Each row comes from the steps of one path. Every step used is in the known rows, and no mark comes twice. Write the path behind each row, first mark first.
In the rows, 128 means zero.
Known rows
C-H-F-D: [126 153 149 157 135 140  91 115 133  94 111 180  82  99  58 140 111 123
 127 137 181 127 125 137 113]
D-Q-F: [136 134  99 142 118 189 136 135 136 137 149 127  95  71  97 141  95 133
 133 156 139 144 140 139 114]
H-Q-F-W-J-D: [134 127  98 141 150 139  68 118 163 135 118 170  91 136  53 153  99 128
  93 159 168 140  95 133 124]
Q-F-W-J: [137 155 131 120 152 156 105 118 147 127 142 203 107 114  94 154  95 116
 131 152 146 198  63 156 147]
W-J-H-F-Q: [111 139 110 159 159 185 137 141 164 137 122 143 134 138  43 146 131 136
 119 160 145 134  41 157 133]
Q-F-C-H: [128 155 140 123 142 136 127  99 128 111 171 171  93 103  89 151 112 115
 114 150 163 160  91 157 138]
J-D: [128 129 124 111 126 117 138 135 149 121 124  92 141 153  68 145 154 134
 134 116 154 120 114  92 121]
Q-F: [133 143 131 116 121 148 116 122 131 120 161 196 107 103 122 143 107 114
 126 136 155 173 121 147 127]
H-D: [135 117 127 153 128 108 137 138 139 146 146 159 101 139  69 113 136 135
 100 123 134 101 118 109 140]
J-Q-F-C-H: [115 142 129 132 117 125 146  89 143 109 172 115 130  96  70 143  98 126
 125 125 160 145  81 140 115]
C-H-D: [130 131 138 154 142 113 100 122 125 115 130 154  97 111  84 127 126 121
 118 126 172 128 115 114 119]
C-H-D-Q-F-W-J: [135 141 122 163 155 153 103 127 139 125 131 159  79  86  58 139 107 124
 121 149 171 149  85 123 124]
C-H-Q-F-W-J: [129 139 116 151 161 143  53 109 139 111 111 173  86 102  90 152  97 116
 110 156 189 155  95 136 112]
W-J-Q-F-H-D-P: [116 132 111 153 157 168 141 138 158 148 169 144 109 105  62 142 120 129
 119 148 144 108  36 131 137]
J-H-D-P: [124 111 122 162 130 120 116 137 151 134 151 114 135 113  69 128 122 137
 155 119 153 116  74 133 126]
F-W-J-H-Q: [130 141 116 148 178 132  88 120 168 137  93 124 138 144  73 147 102 134
 136 151 127 163  28 149 146]
D-P: [128 101 128 131 119 164 124 139 122 132 163 111  96 101 136 135 119 129
 163 139 143 103 119 130 129]
F-W: [142 141 140 128 145 113  97 108 148 125 103 130 131 145 105 136  97 130
 152 132 119 179  85 144 140]
W-J: [117 131 113 134 167 169 148 148 138 145 126 136 124 125 110 139 147 129
 103 152 121 110  70 123 150]
J-H: [119 133 123 142 134 117 109 124 146 120 122  99 169 118 107 136 122 133
 157 117 141 143  85 145 118]
F-H-D-P: [143 138 140 177 158 101  92 138 154 156 157 134  80 148  66 121 120 132
 148 142 127  89  92 151 129]
W-J-Q-F-D: [110 145 118 143 155 163 153 133 148 137 150 138 125 106  74 146 123 131
 108 142 136 110  45 126 146]
W-J-F: [115 110 120 150 172 190 182 142 143 143 128 143 153 144  71 151 123 125
  98 140 121 113  75 123 150]
W-J-Q-F-C: [108 138 110 135 155 166 167 124 151 138 159 129 129 106  74 147 127 131
 100 149 135 119  38 133 145]
D-F-C: [124 160 114 116 125 114 136 121 125 147 135 110 130 126  65 138 122 126
 124 141 117  76 150 145 141]

Write each row's path
[122 148 143 138 157 112 141  96 125 115 145  91 107 126  80 137 134 129
 110 146 140 111  84 143 143] : F-C-H
[115 113 128 164 170 199 186 133 145 146 135 134 148 181  45 150 120 131
 100 154 120 121  65 141 148] : W-J-F-Q
[134 141 116 155 173 144 111 129 169 145 106 117 131 129  54 143 103 140
 142 150 119 161  24 144 151] : F-W-J-H-D-Q
[127 132 118 148 141 133  56 109 128 105 120 169  89  97 104 145 102 115
 110 147 195 144 131 132  99] : C-H-Q-F
[135  98 127 157 121 132 134 146 136 149 169 148  77 117  71 118 129 135
 125 130 145  86 113 106 140] : H-D-P
[129 133 131 158 107 177 129 116 156 122 130 188  87 169  17 131 110 137
 118 162 154 151 134 170 108] : H-F-Q
[131 141 141 133 140 139 127 108 130 119 189 174  71  96  69 147 111 117
 116 151 172 142  86 149 142] : Q-F-C-H-D-P
[125 132 142 151 154 115 144 104 128 126 165  99  81 123  53 134 134 134
 108 149 148  89  77 134 149] : F-C-H-D-P
[131 125 116 158 133 138  69 121 139 133 144 171  61 114  74 142  96 132
  97 155 166  90 133 136 125] : H-Q-F-D-P
[111 144 116 159 165 169 132 146 161 134 118 149 128 116  49 146 136 137
 117 150 140 111  42 143 144] : W-J-H-F-D
[134 156 129 124 154 153  99 117 155 124 140 193 121 111  88 157  92 118
 141 149 150 204  47 162 143] : Q-F-W-J-H
[125 142 142 149 156 102 147 100 130 124 154 105  92 131  49 131 138 133
  97 143 143  98  80 133 148] : F-C-H-D
[117 133 110 122 165 164 153 154 153 140 124 113 134 143  72 151 165 133
 107 143 140 106  59  97 145] : W-J-D
[130 149 126 150 153 123  90 128 133 128 114 167 102 110  55 136 118 118
 125 133 166 126 103 119 129] : C-H-D-F-W-J
[128 129 116 145 157 153  56 115 143 109 122 157  80 101  70 159 101 118
 124 156 204 145  87 122 110] : C-H-Q-F-W-J-D-P
[135 107 149 151 148 142 155 103 149 124 113 139 169 168  53 150  72 125
 137 114 118 165 102 138 137] : J-F-W
[143 150 139 174 162  86  95 132 156 153 140 141  97 165  62 118 125 132
 131 136 120 100  96 152 128] : F-H-D
[114 141 107 163 165 158 138 149 155 156 132 130 139 145  38 139 141 136
 116 151 134 104  45 142 144] : W-J-H-D-F-Q
[125 137 127 141 120 148 146 111 157 120 137 170  87 127  20 134 120 136
  96 155 144 120 120 155 131] : H-F-C
[134 139 110 143 135 184 119 131 182 126 101 175  94 122   4 149 101 138
 122 161 151 161  87 140 126] : H-F-W-J-D-Q
[130 147 134 158 133 121  96 122 124 125 130 156  99 131  53 130 119 121
 128 134 171 118 131 128 114] : C-H-D-F-Q
[115 125 136 163 180 176 181 142 141 143 127 139 141 147  52 151 124 131
  96 139 114  86  66 123 162] : W-J-F-D
[111 134  97 153 178 158 121 134 159 144 132 128 128 121  63 152 132 134
  95 163 144 111  32 147 144] : W-J-H-Q-F-C
[128 110 124 113 121 146 135 142 146 123 150  81 120 132  73 149 145 135
 158 122 166 103 108  89 122] : J-D-P
[126 142 141 158 127 165  96 107 138  97 119 174  88 132  50 139 108 122
 129 153 186 161 124 155  97] : C-H-F-Q
[125 126 117 154 145 127  60 111 127 109 105 136  97 110 108 138 112 121
 110 141 182 122 134 121 100] : C-H-Q
[117 145 100 116 157 161 146 158 150 149 118 120 140 136  56 154 159 129
 114 142 141  91  84  99 143] : W-J-D-F
[128 128 108 167 128 132 121 136 158 137 144 122 132  97  48 132 111 140
 140 127 150 134  84 137 119] : J-H-D-Q-F
[134 130 101 147 151 141  64 116 156 136 119 181  86 127  74 147  90 127
  90 162 160 143 101 145 126] : H-Q-F-W-J
[143 159 139 149 144 118  91 126 149 138 170 206  86 128  75 137 106 117
 129 144 150 152  99 164 127] : Q-F-H-D
